What can hang from each mark
mazo: mobusi
kupo: mobeze mobusi
sivase: gidi
ligezot: gidi
gidi: ligezot mobusi sivase
begeg: mobusi
mobeze: kupo nila zisumem
nila: ligezot mobeze
mobusi: gidi kupo

Every row comes from one small tree of marks. Brackets hold a mark, then the marks that hang from it, in alphabetical order. Every link used is in the known rows. Which tree was each row made from?
Known rows
(mobeze kupo nila): [36.7, 47.6, -2.7, -2.0, 57.5, -1.1, 5.3, 17.6, 11.9, -8.9, -18.1, 10.6, -14.7, 0.7, -22.8, 0.1, -6.2, 40.4, -5.0, -7.4]
(gidi ligezot sivase): [17.2, 20.9, -0.8, -50.6, 46.7, -0.7, -31.2, -14.4, 6.7, -61.1, -38.6, 2.5, -2.4, -13.4, -5.4, 35.8, -8.2, 27.1, -0.4, 42.8]
(gidi mobusi sivase): [14.7, 14.1, -5.9, -33.9, 44.4, 8.4, -30.7, 0.2, -8.0, -42.4, -39.1, 5.9, -6.9, -35.0, -2.3, 26.9, -5.3, 21.6, -1.9, 20.5]
(mazo mobusi): [15.2, 34.6, 9.3, -17.1, 18.0, -3.1, 10.8, 0.5, 0.0, -7.5, -28.0, -0.3, 1.0, 1.3, -19.6, 17.9, -12.5, 30.1, 6.8, 9.7]
(mazo (mobusi (kupo (mobeze nila)))): [15.5, 39.2, 6.9, -9.8, 5.4, -1.2, 2.0, 7.3, -2.1, 5.1, -24.4, 12.7, -1.0, 11.1, -22.3, 15.4, -7.2, 44.8, -0.6, 11.0]
(mobeze (kupo mobusi) nila zisumem): [39.1, 39.8, -13.2, 3.1, 49.2, 17.0, 21.4, 1.4, 20.2, 4.9, -19.7, 17.2, -24.9, 22.1, -4.6, -30.4, 1.6, 37.6, -2.7, -10.5]
(mobusi kupo): [13.5, 36.2, 5.6, -26.4, 25.8, 0.2, -13.7, 36.6, -6.0, -1.1, -24.3, -1.0, -10.0, -17.5, -36.4, 22.9, -7.8, 46.4, -8.8, 17.4]
(nila (ligezot (gidi mobusi)) (mobeze kupo)): [14.3, 33.3, 1.8, -11.4, 2.6, 3.0, 25.9, 77.4, -11.3, -0.6, -19.0, 18.5, -2.8, -4.5, -25.7, 28.7, -14.3, 12.5, 1.6, 12.3]
(ligezot (gidi (mobusi (kupo (mobeze nila zisumem))) sivase)): [18.6, 44.2, -9.9, -22.6, 54.7, -1.7, -32.5, 6.9, -6.8, -23.2, -33.3, 10.6, -22.5, -8.4, -13.7, 16.4, -4.9, 24.8, 5.1, 18.5]
(gidi mobusi): [16.8, 20.9, -0.3, -21.6, 33.9, -1.3, -17.7, 0.3, -9.8, -21.0, -29.7, -0.1, -6.5, -30.4, -12.8, 21.6, -6.4, 25.0, -4.6, 9.9]
(begeg (mobusi gidi (kupo mobeze))): [8.0, 53.5, 11.4, -29.5, -5.9, -9.3, -13.2, 31.6, 0.7, 11.8, -29.1, 19.0, -6.2, -5.8, -41.2, 20.0, -27.6, 47.6, -7.5, 24.1]
(begeg (mobusi (gidi ligezot sivase) (kupo (mobeze nila zisumem)))): [11.5, 47.1, 3.4, -36.9, 1.6, -4.2, -27.1, 21.3, 11.4, -8.8, -35.2, 26.8, -9.7, 10.2, -24.4, 17.1, -21.3, 48.4, -3.7, 26.0]
(nila mobeze): [17.3, 30.9, 6.0, -25.5, 5.6, -1.0, 32.0, 23.5, -6.2, -12.8, -16.1, -1.8, 4.4, -4.7, -20.9, 30.8, -14.2, 28.8, -6.4, 11.7]
(mazo (mobusi (kupo (mobeze (nila (ligezot gidi)))))): [13.0, 42.4, 7.4, -8.8, 4.5, -6.6, 2.2, 22.9, -4.5, 6.5, -24.5, 15.3, -2.7, 9.7, -25.5, 18.1, -8.3, 38.6, 5.0, 14.6]
(mobusi (gidi ligezot sivase) (kupo (mobeze nila))): [15.1, 39.3, -5.4, -44.2, 18.6, -4.1, -38.9, 20.7, 0.0, -25.1, -30.8, 20.6, -13.7, 10.1, -22.7, 31.8, -15.2, 53.8, -8.3, 39.1]
(mazo (mobusi (gidi ligezot sivase) (kupo (mobeze nila zisumem)))): [13.6, 37.5, -1.9, -29.0, 5.4, 5.1, -16.6, 12.5, 5.2, -11.2, -33.9, 20.7, -8.6, 32.9, -13.7, 17.8, -12.2, 46.6, 3.8, 20.4]
(ligezot (gidi (mobusi (kupo mobeze)) sivase)): [14.0, 43.5, -5.3, -26.2, 51.1, -2.3, -36.8, 8.1, -13.0, -22.6, -34.5, 8.1, -17.5, -21.0, -20.4, 26.5, -9.5, 21.9, 3.7, 28.3]
(begeg (mobusi kupo)): [9.4, 45.8, 14.1, -23.9, 5.3, -5.6, -14.2, 33.1, 3.5, 7.8, -29.8, 12.2, -3.1, -20.7, -37.7, 18.0, -18.7, 42.7, -3.8, 14.3]
(sivase gidi): [16.9, 40.2, 5.4, -23.3, 47.2, -33.6, -17.6, 4.6, -12.4, -29.3, -25.8, -3.9, -15.8, -17.4, -30.8, 21.7, -13.2, 17.3, 14.7, 26.0]
(begeg (mobusi (gidi ligezot sivase) (kupo mobeze))): [7.0, 47.0, 7.9, -40.8, -2.2, -5.1, -31.7, 22.2, 5.3, -7.9, -36.4, 24.6, -4.9, -1.9, -30.9, 26.8, -25.9, 45.9, -5.4, 35.6]

Write each row's tree
[13.2, 46.4, -2.2, -35.3, 10.6, 0.4, -4.6, 35.6, -3.9, 4.5, -24.9, 8.2, -20.2, 20.5, -36.2, 16.6, -16.9, 53.2, -13.9, 26.3] -> (mobusi gidi (kupo (mobeze zisumem)))
[33.8, 45.2, -6.6, -0.6, 42.7, 4.1, 3.3, 11.3, 7.2, 7.3, -18.1, 19.7, -16.4, -4.6, -18.6, -8.7, -11.9, 39.1, -0.6, -0.2] -> (mobeze (kupo (mobusi gidi)) nila)
[28.8, 32.3, -6.2, -6.8, 17.0, -1.6, 30.6, -51.3, 3.2, -1.5, -16.5, 14.9, -9.4, 5.1, 2.0, -13.1, 0.7, 33.8, -9.1, 25.8] -> (kupo (mobeze nila zisumem) mobusi)
[6.0, 44.0, 8.2, -42.3, 4.9, -3.5, -37.6, 37.3, 6.3, -8.0, -38.3, 20.6, -6.6, -9.5, -32.7, 27.0, -26.5, 44.3, 0.9, 27.8] -> (begeg (mobusi (gidi ligezot sivase) kupo))
[17.2, 20.0, -0.5, -13.5, -14.5, 18.6, 57.0, 67.1, 1.1, 7.0, -16.6, 18.5, -2.4, 13.3, -14.1, 7.4, -9.1, 20.9, -5.2, 12.6] -> (nila ligezot (mobeze (kupo mobusi) zisumem))
[33.6, 38.4, -13.7, 0.4, 46.2, 11.5, 20.7, 33.1, 16.2, -0.5, -22.7, 24.2, -26.2, 17.3, -5.5, -23.3, 0.5, 25.7, 7.5, 0.3] -> (mobeze (kupo mobusi) (nila (ligezot (gidi sivase))) zisumem)
[16.5, 47.6, -4.5, -18.3, 44.9, -5.5, -23.2, 8.6, -10.3, -7.9, -29.0, 3.6, -21.4, -6.2, -24.3, 15.9, -7.3, 24.8, 1.3, 17.5] -> (ligezot (gidi (mobusi (kupo (mobeze zisumem)))))
[11.4, 47.7, 11.1, -22.7, 0.1, -3.4, -3.7, 17.5, 6.4, 8.4, -28.7, 16.2, -5.3, -2.4, -32.4, 11.0, -15.9, 44.9, -9.9, 19.4] -> (begeg (mobusi (kupo (mobeze zisumem))))
[22.4, 31.1, -8.1, -24.6, 8.8, 26.7, 27.4, 23.6, 7.2, -5.6, -23.4, 16.4, -9.0, 26.6, -7.7, 6.4, -12.7, 28.8, -6.9, 13.4] -> (nila (mobeze (kupo (mobusi (gidi ligezot sivase))) zisumem))
[24.7, 30.8, -7.2, -10.0, 15.4, -4.8, 28.8, -30.2, 0.6, -7.1, -19.2, 20.6, -10.3, 1.0, 2.2, -7.9, -0.5, 25.2, -1.6, 34.2] -> (kupo (mobeze (nila (ligezot (gidi sivase))) zisumem) mobusi)
[15.4, 19.9, -3.4, -21.4, -13.5, 20.9, 50.3, 73.6, 1.1, 1.5, -20.5, 21.8, -4.9, 15.4, -12.6, 10.4, -12.9, 21.4, -3.2, 16.9] -> (nila ligezot (mobeze (kupo (mobusi (gidi sivase))) zisumem))
[23.2, 33.2, -6.3, -20.3, 4.9, 23.0, 32.4, 24.0, 6.4, 1.8, -20.1, 14.5, -9.1, 28.1, -11.3, 4.4, -13.3, 30.1, -7.8, 9.5] -> (nila (mobeze (kupo (mobusi (gidi ligezot))) zisumem))
[31.8, 38.1, 0.2, -2.2, 41.2, -5.1, 15.8, 47.6, 9.3, -8.5, -17.2, 15.8, -10.9, -3.5, -24.1, 5.1, -5.7, 35.2, -2.4, -1.8] -> (mobeze kupo (nila ligezot))
[10.4, 51.4, 7.2, -30.9, 1.8, -8.0, -19.9, 31.1, 3.8, 0.9, -31.6, 24.5, -7.3, -5.9, -32.8, 19.7, -25.0, 48.0, -4.1, 22.8] -> (begeg (mobusi (gidi sivase) (kupo (mobeze nila))))
[15.1, 26.6, -0.3, -26.3, 43.0, -28.8, -52.1, -11.3, -13.0, -43.1, -34.0, 6.5, -14.4, -18.4, -15.3, 27.3, -8.1, 12.8, 14.8, 29.3] -> (sivase (gidi ligezot mobusi))
[13.4, 29.9, -0.9, -17.3, 6.9, 8.0, 19.5, 76.4, -10.3, -11.1, -23.6, 21.5, -3.0, -6.9, -20.2, 31.3, -14.5, 10.9, 3.0, 17.4] -> (nila (ligezot (gidi mobusi sivase)) (mobeze kupo))
[22.1, 27.4, -9.3, -20.4, 5.5, -1.7, 26.2, -16.0, 0.7, -7.8, -21.6, 23.8, -11.9, 7.0, 1.3, -4.8, -8.0, 31.8, -2.8, 36.0] -> (kupo (mobeze (nila ligezot) zisumem) (mobusi (gidi sivase)))
[10.1, 38.2, -3.0, -50.3, 15.1, 0.5, -38.3, 22.1, -3.5, -23.9, -34.0, 16.9, -12.5, 7.7, -27.0, 35.8, -18.2, 50.4, -11.2, 47.8] -> (mobusi (gidi ligezot sivase) (kupo mobeze))
[9.0, 38.0, 5.4, -28.7, 3.9, 1.2, -21.0, 29.0, -1.0, -0.1, -32.4, 10.8, -5.4, 14.9, -27.3, 25.2, -18.2, 44.1, 6.6, 16.5] -> (mazo (mobusi (gidi ligezot) kupo))
[12.3, 27.4, -0.9, -25.5, 37.0, -23.9, -61.8, 4.5, -15.0, -33.9, -34.3, 10.6, -16.5, -18.2, -20.1, 27.9, -6.5, 20.6, 12.1, 29.0] -> (sivase (gidi ligezot (mobusi kupo)))
[24.1, 33.2, -4.8, -12.7, 8.1, 24.4, 42.9, 23.6, 4.7, 6.6, -17.7, 11.4, -7.7, 20.2, -12.0, 0.5, -9.5, 28.8, -9.4, 4.4] -> (nila (mobeze (kupo mobusi) zisumem))
[16.0, 28.8, -6.8, -18.5, 9.2, 16.2, 29.6, 76.9, -2.0, -10.8, -25.3, 20.7, -11.4, 16.1, -12.8, 17.5, -9.4, 11.6, 2.8, 10.7] -> (nila (ligezot (gidi mobusi sivase)) (mobeze kupo zisumem))
[7.0, 47.4, 10.6, -36.6, -0.5, -8.2, -31.1, 37.4, 5.5, 2.6, -33.8, 17.3, -6.6, -7.5, -37.9, 24.3, -27.2, 46.0, -0.9, 22.2] -> (begeg (mobusi (gidi ligezot) kupo))
[12.6, 39.3, -2.8, -36.8, 12.4, -4.8, -16.8, 48.9, -6.3, -11.4, -26.7, 19.4, -13.9, 0.8, -30.2, 28.0, -16.4, 51.3, -7.4, 32.1] -> (mobusi (gidi sivase) (kupo (mobeze (nila ligezot))))
